What can hang from each mark:
gefof: gusup vofu
vofu: penim
gusup: gefof mokadu popa takos
popa: gusup
pifiba: boru takos tidabu
mokadu: gusup
tidabu: pifiba vuka
boru: gusup pifiba
vuka: takos
takos: pifiba

Each row was made from one small tree. The marks that hang from a mark follow it in brackets, in alphabetical order. Every link used is in the known rows. Write each row's tree.
In the rows, 128 means zero.
Known rows:
vuka(takos(pifiba(boru tidabu))): [158  79 136 133 144 135 167 151  75 108 211 184  95 186 144 134 103 110
  80 128 184  83 117  84 150 179 179 100  98]
gusup(gefof mokadu takos): [116 122 141  95 188 104 151 143 111 118 101 100 137 129  97 187  97 113
 167 144 122 140 141 172 156 116 161 107 144]
gefof(gusup(mokadu takos) vofu): [116 101 103 132 118 147 144 124 110 120 100  95 152  87  84 148 103  92
 153 138 109 160 117 167 160  74 135 124 130]
gusup(gefof popa): [110 134 134  88 171 113 102 151 134 131  90 144 140 135 133 150 121  98
 129 131  94 132 132 168 117 147 134  98 154]
vuka(takos(pifiba(tidabu))): [150  90 123 138 147 126 154 129  95 109 189 168 109 174 155 137 117 117
  98 129 174 103 104  92 140 166 186 101 105]
mokadu(gusup(gefof popa takos)): [136 116 107 103 205 118 141 182 135 122  91 131 168 149  98 162  92 119
 130 149  88 157 151 198 114 144 137  88 182]
vuka(takos(pifiba(boru))): [148  96 130 128 120 148 176 154  94 109 188 166 113 168 128 135  94 106
  87 118 174  99 123  96 150 164 155 101 105]
mokadu(gusup(gefof)): [129 148 124 118 172 113 125 150 150 128  95 127 142 145 106 140 121 125
 125 153 104 143 158 164 122 149 139 102 172]
mokadu(gusup(gefof takos)): [138 130 115 124 186 119 151 165 130 115 109 113 147 146  88 157 102 138
 139 161 109 154 163 180 126 135 145 105 174]
mokadu(gusup(takos)): [155 110 102 142 165 132 165 159 129 118 129 117 155 143  92 140 100 149
 129 147 122 153 146 160 124 125 131 117 155]
tidabu(pifiba(boru(gusup)) vuka(takos)): [154  80 114 137 128 118 186 135 124 105 189 166  70 193  86 137  98 140
 126  90 198  93 120  75 139 198 176 112  91]
pifiba(tidabu): [138 110 133 132 149 116 119 123 109 129 150 147 112 145 143 128 138 131
 121 140 139 112 126 116 127 142 153 127 119]
gefof(gusup(mokadu popa takos)): [128  87  98 107 160 128 148 163 107 140  87 124 175 107 106 167  75  88
 142 115 101 148 113 179 129  97 146 114 134]
gefof(gusup(popa)): [123 116 100 120 121 142 114 155 125 146  93 147 156 108 134 126 111  93
 113 113  93 139 115 159 108 122 127 123 139]
pifiba(boru(gusup) takos tidabu): [174 106 124 142 163  89 155 155  83 131 183 158  70 175 122 129  88 128
  96 117 175  58 156  88 145 185 173 133 110]
gusup(gefof(vofu(penim)) takos): [ 94 120 123 123 120 146 110 107 136  90 100 104 131 100  96 141 148 101
 165 163  95 171 125 182 165 100 109  98 154]
takos(pifiba): [140 120 116 119 142 131 143 145 110 119 147 137 132 147 145 135 126 119
 113 130 144 123 121 115 132 142 147 114 123]
gefof(gusup vofu(penim)): [100 119  98 149  58 167  97  95 147 118  92 119 143  76 114 100 155  80
 135 139  89 168 103 155 148  87  98 119 138]
popa(gusup(gefof takos(pifiba))): [140 138 122  93 200 109 147 156  80 114 117 136 121 133 109 189  96 108
 124 164 130 146 141 164 139 152 149  99 131]
tidabu(vuka(takos(pifiba(boru)))): [159  75 128 119 123 155 179 145 103 103 204 178  93 187 124 138 100 112
  92 112 190 101 105  85 151 182 173  92  95]
tidabu(pifiba(boru takos) vuka): [152  65 118  95 118 119 173 115  99 117 196 184  83 193 105 139 115 125
 114 104 186  92 117  92 135 183 178 115  99]
boru(gusup(gefof popa takos) pifiba): [144 146  97 102 231  99 153 209 120 113 114 116 136 159  86 173  95 145
 132 124 116 116 168 158 132 154 161  99 155]
gusup(gefof mokadu popa takos): [115 106 133  76 207 101 138 159 117 123  83 119 157 132 106 192  86  92
 157 133 103 142 128 190 140 122 152  89 148]
popa(gusup(gefof takos)): [128 148 134 102 184 104 134 139  99 122  96 128 117 116  94 185  98 116
 139 160 115 152 147 178 133 139 130 112 134]
popa(gusup(takos)): [145 126 120 121 163 118 146 134  98 125 116 130 126 114  98 167  95 126
 127 146 127 153 131 158 129 130 116 122 115]
gefof(gusup(takos)): [135 112  98 144 121 150 154 155  97 127 124 118 140 102 107 139 103 129
 139 131 121 144 133 155 127 102 140 147 136]
gefof(gusup): [125 129 107 140 102 142 127 138 119 141 112 129 137 104 125 121 120 113
 125 124 115 134 127 139 121 114 136 141 134]

Write each row's tree:
[184  87 124 133 164  96 156 145  92 125 198 172  49 193 118 133  93 136
 102 111 193  63 139  76 145 201 192 128  98]  pifiba(boru(gusup) takos tidabu(vuka))
[170  72 134 110 157 134 152 148  81 112 208 182  82 193 147 135 126 123
  95 135 182  86 119  80 141 186 181 106 101]  takos(pifiba(boru tidabu(vuka)))
[129 103 106 127 140 131 161 147  99 134 105 106 153 104  97 163  86 107
 152 128 122 144 125 162 143  91 155 134 128]  gefof(gusup(mokadu takos))
[120 104 107 105 144 122 121 147 127 153  76 135 170 108 124 151  91  75
 125 110  98 138 108 165 123 111 140 109 131]  gefof(gusup(mokadu popa))
[136 129 131  74 223  89 156 148  82 121  98 123 132 133 101 217  79  87
 135 158 133 147 132 171 155 142 164  84 123]  popa(gusup(gefof mokadu takos(pifiba)))
[ 93 107 115 102 139 143  98 121 143  95  82 121 151 104 103 145 138  81
 157 152  72 176 111 198 152 108 100  81 161]  gusup(gefof(vofu(penim)) popa takos)
[116  87  97 113 136 145 130 139 117 128  81 113 171  92  92 153  92  69
 142 127  88 163 104 183 146  83 128 107 134]  gefof(gusup(mokadu popa takos) vofu)
[165  75 104 128 160 118 194 160  99 102 181 140  80 180  74 149 100 160
 146 110 185 106 142 100 139 175 167 129 105]  tidabu(pifiba(boru(gusup(takos))) vuka)
[149 107  97  93 221 121 154 197 119 113 109 140 172 164 112 169  92 110
 114 151 105 151 146 185 119 156 157  74 177]  mokadu(gusup(gefof popa takos(pifiba)))
[171 105 106 148 178 110 164 146 127 105 196 159  74 203 107 140 114 166
 108 106 192  84 121  72 141 190 209 101  99]  boru(gusup pifiba(tidabu(vuka(takos))))
[134 133 112 113 209  98 137 188 121 118  95 114 128 137 101 166  86 125
 150 127 108 128 154 169 128 151 145 112 157]  boru(gusup(gefof popa takos))
[ 93  94 100 112  96 147  91 101 155 130  55 126 178  79 114 130 126  42
 138 123  71 172  83 179 150  85 103  88 135]  gefof(gusup(mokadu popa) vofu(penim))
[162 116 119 149 162 122 178 185  96 117 154 113 101 141  85 141  81 150
 130 125 153 104 165 120 147 145 131 143 121]  pifiba(boru(gusup(takos)))
[158 114 110 114 168 102 147 137  96 123 187 163 105 184 129 141 125 144
  94 127 162  82 136  99 138 158 191 111 116]  boru(pifiba(takos tidabu))
[ 93 138 148  96 149 112 108 103 142 117  84 101 128 118 101 158 132  82
 151 150 106 143 129 160 165 110 137  92 142]  gusup(gefof(vofu) mokadu)
[111 136 138  90 184 102 125 108 111 117  71 105 125 100  71 196  99  78
 152 169 104 167 130 188 165 112 126  89 128]  popa(gusup(gefof(vofu) mokadu takos))
[125 130 113 127 164 136 134 143 139 100 100 103 142 131  75 144 120 122
 140 172  96 169 156 183 145 118 127  96 176]  mokadu(gusup(gefof(vofu) takos))
[116 146 124 124 148 130 108 127 159 114  89 116 139 132  92 126 136 108
 126 167  91 159 151 168 140 131 121  92 175]  mokadu(gusup(gefof(vofu)))
[187  74 111 135 193 132 184 191  75 109 192 160 127 186 117 144  94 137
  89 160 160 113 155 122 138 168 168 104 136]  mokadu(gusup(takos(pifiba(boru tidabu))))
[ 85 136 132 117 106 141  86  90 157 103  89 115 124 101 113 125 164  85
 152 156  89 160 119 164 161 112 103  94 152]  gusup(gefof(vofu(penim)))
[150 132 102 102 215  88 144 176 145 133 103 119 148 159  99 165  91 120
 119 100 124 106 137 128 137 144 158  93 124]  boru(gusup(mokadu popa) pifiba)
[115 133 116 104 165 128  96 141 167 123  72 133 157 135 100 130 126  88
 115 155  68 161 138 188 125 139 112  74 179]  mokadu(gusup(gefof(vofu) popa))
[138  62 126 116 104 140 179 115 118 102 195 182  86 189  99 139 115 129
 118 101 190 106 104  88 137 182 173 101  90]  tidabu(pifiba(boru) vuka(takos))
[ 91 141 142  89 144 104  84  69 152 120  46 118 131  91  91 172 132  50
 148 163  87 175 108 184 171 116 102  69 127]  popa(gusup(gefof(vofu(penim)) mokadu))
[151 128 134  89 195 118 161 178  60 114 138 152 106 147 101 189  83 101
 104 163 141 126 157 156 147 166 144  98 123]  popa(gusup(gefof takos(pifiba(boru))))
[160  80 122 113 147 108 136 104 103 124 185 174  82 179 143 135 125 129
 113 122 174  95 105  98 134 173 192 118 108]  pifiba(takos tidabu(vuka))
[119 116 124  94 185 119 129 167 114 119 103 130 146 132 117 166 104 112
 143 139 100 142 135 185 125 133 138 104 157]  gusup(gefof popa takos)
[142  94  94 120 154 134 174 163  81 124 125 112 158 120 113 169  85  99
 136 130 138 140 122 150 148 103 174 120 124]  gefof(gusup(mokadu takos(pifiba)))
[162 113 117 150 145 127 182 176 102 108 182 147  94 173 114 133  77 115
  92 107 181  85 139  81 150 181 160 113 106]  vuka(takos(pifiba(boru(gusup))))
[167  88  85 113 198 134 166 193 118 116 130 143 180 164 117 149  87 118
 103 136 116 152 130 160 115 146 143  87 157]  mokadu(gusup(popa takos(pifiba)))
[140  76 125 102 121 131 158 125 114 113 176 168  92 179 105 135 132 135
 127 114 169 109 120  98 128 173 157 115 101]  tidabu(pifiba(boru) vuka)
[148  88 101 103 178 135 155 176  96 111 143 141 158 147 135 154  99 114
 118 124 126 137 115 146 125 136 145 103 134]  gusup(popa takos(pifiba))
[155 143 112 127 232  89 156 189  95 106 153 118  95 172  93 169 114 170
 137 148 147  97 173 129 145 159 194 115 142]  boru(gusup(gefof takos) pifiba(tidabu))
[154  87  98 105 160  88 164 164 106 131 154 170 106 181 104 138  81 112
 106  88 157  80 141 109 125 190 156 114 115]  tidabu(pifiba(boru(gusup(popa)) takos))
[125 138 142  86 206  89 144 132 101 128  79 114 128 116  84 209  80  95
 151 158 118 152 138 182 150 129 147  97 126]  popa(gusup(gefof mokadu takos))
[174  93 117 142 145 133 185 166 109 102 198 160  74 191 113 137  84 125
  96  99 197  87 123  71 152 197 179 104  97]  tidabu(vuka(takos(pifiba(boru(gusup)))))
[157  81 145 118 144 131 136 132  98 121 188 177  77 175 131 130 130 133
 109 135 169  94 122  95 136 174 163 120 103]  pifiba(boru tidabu(vuka))
